Each row comes from the steps of one walk. Every step used is in the known rows, and no mark comes twice. Write the walk behind each row, first mark first.
Known rows
mukov ribol: [-0.28 -0.20  0.06  0.17 -0.43 -0.14  0.08  0.01 -0.09  0.15  0.09 -0.08
  0.19  0.24  0.09  0.17  0.13  0.12 -0.03 -0.17 -0.09 -0.01]
venu mapok: [-0.09 -0.22  0.04  0.12  0.01 -0.25  0.13 -0.02 -0.22  0.07  0.10 -0.18
  0.11  0.13  0.08  0.36  0.19  0.05 -0.03  0.09 -0.01 -0.02]
dumoz venu mukov: [-0.17 -0.36  0.04  0.07 -0.22 -0.15  0.03  0.05  0.02  0.11  0.09  0.10
  0.13  0.21  0.02  0.03  0.25  0.20 -0.05 -0.22  0.13  0.13]
mukov ribol mapok venu tifu: [-0.26 -0.07 -0.02  0.34 -0.01 -0.21 -0.04 -0.09 -0.05  0.15  0.22 -0.18
  0.14  0.18  0.22  0.13  0.28  0.14 -0.16 -0.13 -0.15  0.11]
dumoz venu: [-0.19 -0.24 -0.03  0.09 -0.21  0.00  0.11  0.05  0.07  0.07  0.09  0.16
  0.18  0.10  0.13  0.00  0.23  0.13 -0.03 -0.17 -0.02  0.09]
tifu ribol mapok venu: [-0.31 -0.30 -0.02  0.26 -0.22 -0.07  0.04  0.04 -0.09  0.07  0.24 -0.09
  0.02  0.21  0.19 -0.14  0.29  0.14 -0.28  0.02  0.08  0.04]
dumoz venu tifu ribol mapok: [-0.35 -0.22 -0.15  0.23  0.05 -0.06 -0.04  0.09  0.03 -0.07  0.17  0.02
  0.20  0.10  0.14 -0.01  0.34  0.07 -0.13  0.00 -0.05  0.24]
mukov venu: [-0.30 -0.22  0.08  0.03 -0.23  0.05  0.03  0.13  0.01  0.22  0.14 -0.03
  0.10  0.18  0.14  0.04  0.13  0.10  0.09 -0.19 -0.03  0.11]
dumoz venu mukov ribol: [-0.27 -0.37  0.10  0.15 -0.40 -0.18  0.01  0.03  0.02  0.10  0.13  0.09
  0.19  0.25 -0.01  0.09  0.23  0.26 -0.04 -0.31 -0.02  0.17]
mapok ribol dumoz venu: [-0.28 -0.24 -0.01  0.04 -0.46  0.00 -0.08  0.14  0.15  0.08  0.17  0.44
  0.15  0.15  0.20 -0.24  0.18  0.21 -0.01 -0.44  0.04  0.19]
dumoz venu mapok ribol: [-0.24 -0.30  0.09  0.12 -0.09 -0.17  0.06 -0.03  0.08 -0.01  0.20  0.13
  0.14  0.05  0.14  0.09  0.22  0.24 -0.13 -0.09 -0.07  0.20]
mukov venu tifu: [-0.32 -0.14 -0.02  0.07  0.02 -0.05 -0.02  0.11  0.09  0.24  0.09 -0.08
  0.13  0.15  0.18  0.08  0.14  0.07  0.09 -0.16 -0.05  0.21]
ribol dumoz: [-0.13 -0.18 -0.07  0.05 -0.34 -0.07 -0.01  0.14 -0.16  0.17  0.06  0.13
  0.12  0.23  0.13  0.01  0.16  0.02  0.09 -0.26  0.10 -0.02]
mukov ribol dumoz venu tifu: [-0.28 -0.16 -0.14  0.14 -0.24 -0.04 -0.07  0.11  0.08  0.09  0.09  0.27
  0.28  0.14  0.16  0.01  0.24  0.10  0.09 -0.38 -0.15  0.23]
mapok venu tifu: [-0.20 -0.14 -0.10  0.20  0.04 -0.18  0.10 -0.04  0.12  0.25  0.07 -0.06
  0.07  0.13  0.26 -0.07  0.22  0.13 -0.18 -0.11  0.07  0.07]
mapok ribol dumoz: [-0.27 -0.19  0.03  0.06 -0.51 -0.13 -0.08  0.11  0.00  0.17  0.12  0.23
  0.09  0.24  0.17 -0.15  0.11  0.16 -0.01 -0.35  0.12  0.05]
tifu ribol dumoz venu mapok: [-0.26 -0.40 -0.11  0.09 -0.21  0.00  0.03  0.18 -0.08 -0.08  0.17  0.24
  0.15  0.13  0.10  0.01  0.30  0.08 -0.02 -0.05  0.01  0.21]
tifu ribol: [-0.38 -0.31 -0.04  0.13 -0.42 -0.06  0.11  0.11 -0.02  0.08  0.07 -0.03
  0.10  0.22  0.11 -0.06  0.16  0.09 -0.15  0.00  0.10  0.02]
venu tifu: [-0.20 -0.10 -0.10  0.14  0.00 -0.21  0.06  0.00  0.00  0.18  0.00 -0.11
  0.15  0.14  0.15  0.12  0.16  0.04 -0.02 -0.07  0.04  0.04]
ribol mapok venu tifu: [-0.13 -0.08 -0.08  0.27  0.18 -0.22 -0.03 -0.06 -0.05  0.16  0.18 -0.17
  0.08  0.13  0.25  0.07  0.28  0.09 -0.17 -0.05  0.00  0.07]
tifu venu mapok: [-0.18 -0.32  0.04  0.15  0.02 -0.07  0.09 -0.03 -0.08  0.08  0.18 -0.12
  0.05  0.11  0.16  0.23  0.29 -0.02 -0.11  0.19 -0.04  0.10]
ribol dumoz venu: [-0.15 -0.22 -0.10  0.03 -0.30  0.06 -0.01  0.16 -0.01  0.08  0.10  0.34
  0.19  0.14  0.15 -0.08  0.24  0.07  0.08 -0.34  0.02  0.12]

Write each row's walk
[-0.27 -0.32  0.07  0.12 -0.24 -0.05 -0.09  0.06  0.02  0.08  0.25  0.17
  0.01  0.15  0.22 -0.03  0.25  0.07 -0.11 -0.06  0.02  0.23] | tifu venu mapok ribol dumoz
[-0.48 -0.25 -0.12  0.05 -0.23  0.09 -0.12  0.29  0.10  0.18  0.11  0.12
  0.11  0.23  0.19 -0.16  0.17  0.03  0.11 -0.23  0.07  0.29] | mukov venu tifu ribol dumoz
[-0.08 -0.28  0.09  0.20 -0.09 -0.27 -0.06 -0.04 -0.19  0.19  0.23 -0.17
 -0.01  0.29  0.09  0.06  0.28  0.20 -0.16 -0.12  0.17  0.02] | ribol mapok venu mukov
[-0.12 -0.35 -0.02  0.02 -0.32 -0.10 -0.09  0.16 -0.04  0.12  0.09  0.28
  0.13  0.25  0.04 -0.05  0.25  0.15  0.08 -0.40  0.19  0.17] | ribol dumoz venu mukov
[-0.10 -0.29  0.00  0.11  0.06 -0.12  0.13 -0.01 -0.07 -0.01  0.14  0.04
  0.18  0.04  0.10  0.27  0.27  0.10 -0.03  0.01 -0.10  0.12] | dumoz venu mapok
[-0.40 -0.26 -0.14  0.23 -0.13 -0.09  0.11  0.05  0.20  0.18  0.09 -0.03
  0.05  0.17  0.25 -0.24  0.22  0.16 -0.28 -0.02  0.13  0.13] | mapok venu tifu ribol
[-0.35 -0.40  0.15  0.20 -0.43 -0.12 -0.02  0.01  0.00  0.19  0.18 -0.08
  0.06  0.32  0.07  0.06  0.26  0.13 -0.13 -0.12  0.02  0.17] | tifu venu mukov ribol
[-0.40 -0.22 -0.13  0.17 -0.15 -0.15  0.07  0.08  0.07  0.10  0.03 -0.07
  0.14  0.18  0.13 -0.03  0.17  0.06 -0.14  0.01  0.09  0.11] | venu tifu ribol
[-0.31 -0.34  0.13  0.17 -0.14 -0.10  0.02 -0.04  0.08  0.07  0.23 -0.01
  0.01  0.12  0.21  0.07  0.24  0.11 -0.22  0.09 -0.03  0.19] | tifu venu mapok ribol
[-0.28 -0.41  0.05  0.25 -0.26 -0.21 -0.03  0.04 -0.11  0.10  0.24 -0.15
 -0.02  0.32  0.08 -0.11  0.30  0.20 -0.29 -0.04  0.23  0.09] | tifu ribol mapok venu mukov
[-0.26 -0.36  0.07  0.04 -0.49 -0.14 -0.16  0.14  0.11  0.11  0.16  0.38
  0.09  0.26  0.08 -0.22  0.20  0.29 -0.02 -0.49  0.19  0.24] | mapok ribol dumoz venu mukov
[-0.28 -0.34  0.16  0.27 -0.27 -0.15 -0.14 -0.01 -0.17  0.10  0.29 -0.18
  0.07  0.31  0.05  0.20  0.32  0.09 -0.11 -0.05 -0.05  0.17] | tifu venu mukov ribol mapok
[-0.30 -0.28  0.13  0.01 -0.24 -0.06 -0.13  0.16 -0.03  0.14  0.25  0.14
  0.06  0.17  0.18  0.06  0.14  0.16  0.11 -0.25 -0.04  0.26] | mukov venu mapok ribol dumoz
[-0.10 -0.17  0.01  0.22 -0.06 -0.12  0.03 -0.04 -0.15  0.15  0.22 -0.11
  0.04  0.17  0.21  0.03  0.27  0.13 -0.17 -0.08  0.02 -0.02] | ribol mapok venu
[-0.21 -0.29  0.12  0.06  0.03 -0.08  0.05  0.08 -0.12  0.14  0.18 -0.15
  0.09  0.14  0.11  0.30  0.18  0.07  0.09  0.01 -0.11  0.15] | mukov venu mapok
[-0.19 -0.23  0.07  0.08 -0.26 -0.24 -0.06  0.05 -0.12  0.07  0.17  0.12
  0.08  0.18  0.13  0.11  0.15  0.14  0.00 -0.16  0.05  0.10] | venu mapok ribol dumoz
[-0.30 -0.40  0.08  0.14 -0.54 -0.05 -0.15  0.11 -0.06  0.20  0.19  0.10
  0.06  0.36  0.08 -0.02  0.24  0.09  0.00 -0.27  0.07  0.20] | tifu venu mukov ribol dumoz
[-0.21 -0.30  0.07  0.10 -0.57 -0.23 -0.11  0.11 -0.21  0.20  0.10  0.05
  0.13  0.38  0.00  0.11  0.15  0.16  0.09 -0.38  0.10  0.07] | venu mukov ribol dumoz
[-0.41 -0.27 -0.17  0.16 -0.11 -0.03  0.08  0.11  0.22  0.01  0.06  0.12
  0.20  0.09  0.16 -0.12  0.25  0.11 -0.14 -0.07  0.02  0.24] | dumoz venu tifu ribol
